Known rows, with every step that occurs
H/P/T/X: [ 0.08 -1.24  1.09  4.53  1.79 -0.57  2.93 -3.55  2.64  1.46 -3.87 -3.96
 -0.28 -1.41 -3.27 -2.05 -0.09  1.51 -1.00  3.90  0.89  0.08]
K/M: [ 2.46 -4.23 -0.06 -0.19 -0.74 -1.79  4.96 -2.47  2.33 -0.04  0.14  0.46
  3.95 -1.33 -1.95 -0.96 -0.17  3.31 -1.49  1.59  0.91  1.43]
M/H: [ 1.83  0.73  2.12 -1.79  0.00 -2.28  0.80 -1.85  2.07 -3.17  1.08 -1.34
  2.25 -1.33 -0.03  1.26 -0.37  3.38 -2.78  2.35  1.37  0.27]
J/H/P/T/X/M/E: [ 0.98 -2.24  3.23  1.09 -0.06  0.22  4.52 -2.34  4.17 -0.55 -1.94 -4.67
  1.04 -4.47 -0.13 -2.62 -2.52  2.22 -2.97  4.44  0.44  1.79]
P/H: [-1.39 -0.76  0.18  0.77  1.19  1.26  1.00 -2.81  3.73 -1.98 -0.98 -0.44
  1.26 -1.43 -1.74  0.42  0.48  2.75 -1.85  0.69  0.82 -0.65]
H/P: [ 2.03  0.81  0.89  4.15  0.72 -2.16  2.32 -2.31  3.25 -0.94 -3.64 -2.43
  1.96 -2.09 -2.76 -1.80  0.73  1.65 -1.08  3.23  0.50  0.85]
E/T/H/P: [ 1.82 -0.30  2.38  4.31  0.08 -1.06  2.00 -2.84  2.10 -0.36 -3.59 -5.18
  3.10 -0.31 -1.46 -3.26 -1.22  1.51 -2.92  4.66 -4.20  3.31]
K/M/H/P/T: [ 2.35 -4.20  0.68  0.95  0.54 -1.13  5.05 -2.70  0.60 -0.75  0.88 -1.70
  1.21 -2.21 -2.05 -1.66 -1.51  3.09 -1.94  2.91  3.05 -0.51]
J/T/P: [ 2.02 -2.65  3.43 -1.36 -2.29 -2.61  3.32 -1.19  4.93 -1.26 -0.34 -3.30
  3.86 -3.10 -0.24 -1.11  0.15  5.20 -2.42  5.15 -0.63  4.07]
P/T/X/M/H: [-0.61 -2.21 -0.03 -0.05  1.03  0.11  3.78 -4.25  3.06  1.51 -1.06 -3.57
  0.87  0.19 -1.33 -0.64 -1.69  3.69 -1.49  3.11  1.13  0.90]
T/H/P: [ 3.17 -1.43  2.62  6.39  1.41 -2.60  0.38 -2.59  2.19  0.08 -2.99 -4.62
  2.85  0.31 -2.42 -2.13 -0.45  2.88 -0.60  5.15 -2.00  3.22]
M/K: [ 1.83  0.62  1.15 -2.87 -3.04 -0.96  1.68 -0.89  3.32 -1.13  1.03  0.02
  2.48 -2.17  0.11  0.48 -0.42  3.55 -3.05  3.64  0.98 -0.37]
T/X/M/E: [ 2.97 -0.99  1.58 -1.89  0.59 -2.10  4.15 -4.68  3.16 -0.09 -1.97 -3.38
  4.99 -0.08 -0.55 -2.57 -1.94  4.89 -1.30  5.63 -0.81  3.85]
X/T/H: [ 2.74 -0.25  0.90  6.38 -0.74 -0.46 -0.96 -3.41  4.36 -1.16 -0.46 -4.09
  1.00  0.74 -1.01 -2.55 -1.95  3.35 -0.68  3.20 -4.04  2.90]
H/P/T: [-0.08 -0.02  0.39  4.71  1.29 -0.26  2.65 -2.80  3.06  0.74 -3.34 -2.81
 -0.44 -2.40 -3.16 -1.40  0.32  1.40 -1.30  2.71  1.68 -0.81]
H/P/T/X/M/K: [ 0.88 -1.03  0.15  3.59  0.81 -0.25  4.08 -3.48  2.89  1.27 -3.18 -4.56
  0.15 -1.61 -2.63 -2.97 -1.35  2.45 -1.03  4.97  1.46  0.19]
E/T: [ 0.38  1.05  1.07 -0.25 -1.30 -0.70  2.79 -2.47  3.41 -1.11 -2.40 -2.06
  3.59 -1.20 -0.64 -1.21 -0.14  1.47 -3.73  2.02 -2.98  1.96]
E/T/P: [ 2.07 -0.21  2.16  0.70 -0.83 -2.14  3.21 -2.87  2.71 -0.47 -2.19 -3.72
  4.25 -1.27 -0.64 -2.50 -0.81  2.51 -3.28  3.66 -4.25  3.50]
E/T/X: [ 0.52 -0.60  2.05 -0.34 -0.60 -1.21  3.20 -3.56  2.79 -0.11 -3.20 -3.70
  3.66  0.16 -0.76 -2.24 -0.73  1.58 -3.42  3.94 -4.19  3.28]
M/E/T/P: [ 2.59  1.35  4.84 -2.71 -0.15 -0.64  1.98 -3.37  1.43 -1.08 -0.24 -1.75
  3.31 -4.40  0.27 -2.10 -1.71  3.69 -4.36  5.25 -1.32  1.53]
K/M/X: [ 2.99 -3.41  0.53 -1.94 -0.42 -1.66  4.72 -3.76  2.56 -2.43  0.91  1.55
  3.25 -1.56 -1.10 -0.90 -0.97  3.88 -1.89  3.98  1.59  0.04]

Rows
[ 1.79 -2.18  1.93  1.75  1.35 -1.70  1.72 -3.18  2.84 -0.82 -0.73 -2.69
  2.84 -1.33 -1.59 -1.32 -0.22  4.33 -1.13  3.21 -1.34  2.03]	T/P/H
[ 4.12 -3.62  0.57  0.45 -0.64 -1.49  4.27 -4.53  2.89 -2.61  1.51 -0.22
  2.20 -1.44 -0.94 -2.73 -2.30  4.42 -1.40  4.89 -0.02  0.69]	K/M/X/T/P
[ 2.60  0.83  1.54  1.19  0.21 -0.42  0.28 -5.28  4.61 -4.97  0.72 -1.18
  0.23 -1.30  0.02 -1.91 -2.21  4.34 -1.55  5.81 -1.33 -0.23]	M/X/T/P/H
[ 1.46 -1.39  3.04  1.81 -0.92 -1.34  3.12 -0.90  4.73 -1.94 -2.15 -3.30
  2.07 -4.08 -0.31 -1.40 -0.76  1.24 -2.89  2.86 -0.57  2.09]	J/H/P
[ 4.04 -3.59  0.68  2.62 -0.05 -1.02  3.75 -4.53  2.52 -2.55  0.57 -1.22
  1.48 -1.10 -1.49 -3.38 -2.55  3.78 -1.07  5.53 -0.02  0.58]	K/M/X/T/H/P
[ 3.22 -4.06  0.38  0.63 -0.04 -0.41  4.03 -4.80  2.80 -3.01  1.62 -0.31
  1.53 -1.62 -1.08 -2.85 -2.49  4.49 -1.37  4.61  0.35 -0.02]	K/M/X/T/P/H
[ 1.77 -2.73  3.65  2.25 -1.43 -1.61  2.16 -1.14  4.36 -1.08 -1.71 -4.84
  2.91 -2.21 -1.04 -1.84 -0.24  4.23 -2.04  6.12 -0.62  3.87]	J/T/H/P
[ 1.88 -2.63  2.35 -1.54 -1.55 -1.95  5.01 -2.38  4.67 -1.84 -1.53 -5.38
  3.65 -1.93 -0.21 -2.70 -1.36  5.13 -2.07  6.69  0.46  4.19]	J/T/X/M/H/P
[-0.83 -2.39  1.25  3.14  1.01  0.53  0.86 -2.94  2.86  2.27 -0.94 -2.57
  0.34  0.03 -1.87  0.59 -0.52  2.98 -1.52  2.32 -0.11  0.63]	P/T/H
[-1.66 -2.52  1.03  0.57  0.98  0.33  2.44 -3.83  3.12  2.49 -1.65 -2.33
  0.14  0.02 -1.94  0.35 -0.16  2.51 -1.69  2.35  0.25  0.37]	P/T/X
[ 1.41 -0.42  0.60 -0.41 -0.75 -1.27  4.83 -4.08  3.36 -0.37 -3.39 -4.65
  4.84  0.55 -0.55 -3.42 -1.73  2.61 -2.89  4.27 -3.92  4.19]	E/T/X/M
[ 0.80 -0.75  1.94  1.10  0.01 -0.55  2.87 -3.26  2.59 -0.98 -1.98 -3.86
  3.11 -1.50 -0.87 -2.67 -1.12  2.56 -3.29  3.35 -3.74  2.48]	E/T/P/H
[ 1.59 -0.46  0.74 -1.33 -1.58 -0.94  4.84 -3.66  3.17 -0.44 -2.61 -4.62
  4.45  0.11 -0.09 -3.49 -2.33  2.81 -3.29  5.02 -3.58  3.57]	E/T/X/M/K
[ 1.09 -0.47  2.35  1.47  1.63 -1.31  1.75 -2.91  1.11 -1.41 -0.71 -4.02
 -0.44 -1.57 -1.44 -0.74 -1.15  2.53 -2.21  4.11  2.17 -0.56]	M/H/P/T/X
[ 1.95 -0.23  1.06  0.44 -0.10 -1.47  4.83 -4.07  2.51 -1.12 -3.36 -5.83
  3.96  0.02 -0.65 -4.10 -2.42  2.39 -2.99  5.21 -3.11  3.62]	E/T/X/M/H/P
[ 3.02  2.11  0.09 -2.42 -0.79 -0.42  4.87 -3.70  3.80 -1.93 -1.15 -2.31
  5.42 -2.72  0.25 -2.95 -2.69  4.84 -2.70  4.04  0.24  2.68]	X/M/E/T
[ 0.14 -2.87  3.17  2.13 -0.13 -0.22  3.65 -1.71  4.25 -0.20 -2.28 -4.29
  0.50 -3.56 -0.63 -1.62 -1.32  1.13 -2.83  3.41 -0.35  1.48]	J/H/P/T/X
[ 2.93 -1.49  0.71 -1.22  0.55 -2.97  4.08 -4.24  3.07 -0.93 -1.61 -4.28
  4.69  1.37 -0.51 -2.14 -2.00  4.71 -1.02  4.96 -0.81  3.91]	T/X/M/H
[ 0.79 -3.27  3.18 -0.95 -1.47 -1.04  3.12 -1.58  4.79 -1.78 -0.17 -3.48
  2.79 -3.38 -0.50 -1.29 -0.09  5.22 -2.44  4.84 -0.19  3.06]	J/T/P/H
[ 3.18 -0.03  0.96  8.42 -0.17 -0.57 -0.51 -3.56  4.03 -1.17 -1.58 -5.22
  0.20  0.21 -1.70 -3.84 -2.17  2.82 -0.32  4.15 -3.63  2.57]	X/T/H/P
[ 0.05 -2.06  2.71  2.24 -0.53  0.00  3.43 -1.20  4.59 -0.66 -1.94 -3.53
  0.34 -4.28 -0.57 -1.10 -1.00  1.07 -2.99  2.47  0.28  0.93]	J/H/P/T
[ 3.89  1.52  0.64 -1.95 -0.53 -1.13  5.12 -3.94  3.46 -1.55 -1.06 -3.15
  5.70 -2.74  0.24 -3.59 -3.04  5.37 -2.49  4.86 -0.41  3.41]	X/M/E/T/P
[ 2.57 -1.63  0.09 -0.40  0.29 -2.81  4.39 -4.35  3.99  0.09 -2.77 -3.75
  5.19  1.48 -1.11 -2.35 -1.25  4.32 -0.51  4.56 -1.68  4.51]	T/X/M
[ 1.65 -0.34  1.06 -0.97 -0.53 -1.41  4.58 -4.03  2.66 -1.09 -2.59 -5.07
  4.36  0.38 -0.14 -3.24 -2.28  2.78 -3.19  4.56 -3.32  3.79]	E/T/X/M/H
[ 2.18 -0.51  0.49  5.23 -0.20  0.03  0.39 -4.00  4.48 -1.77 -0.02 -3.83
  0.19 -0.91 -1.15 -3.21 -1.95  3.81 -0.68  2.79 -3.21  1.72]	X/T/P/H
[ 2.77  0.81 -1.48  1.04  0.46 -1.42  4.81 -3.24  3.49 -2.20 -1.08 -4.09
  3.11 -1.28 -0.92 -2.25 -2.45  4.55 -1.11  3.43  2.47  1.42]	X/M/H/P/T
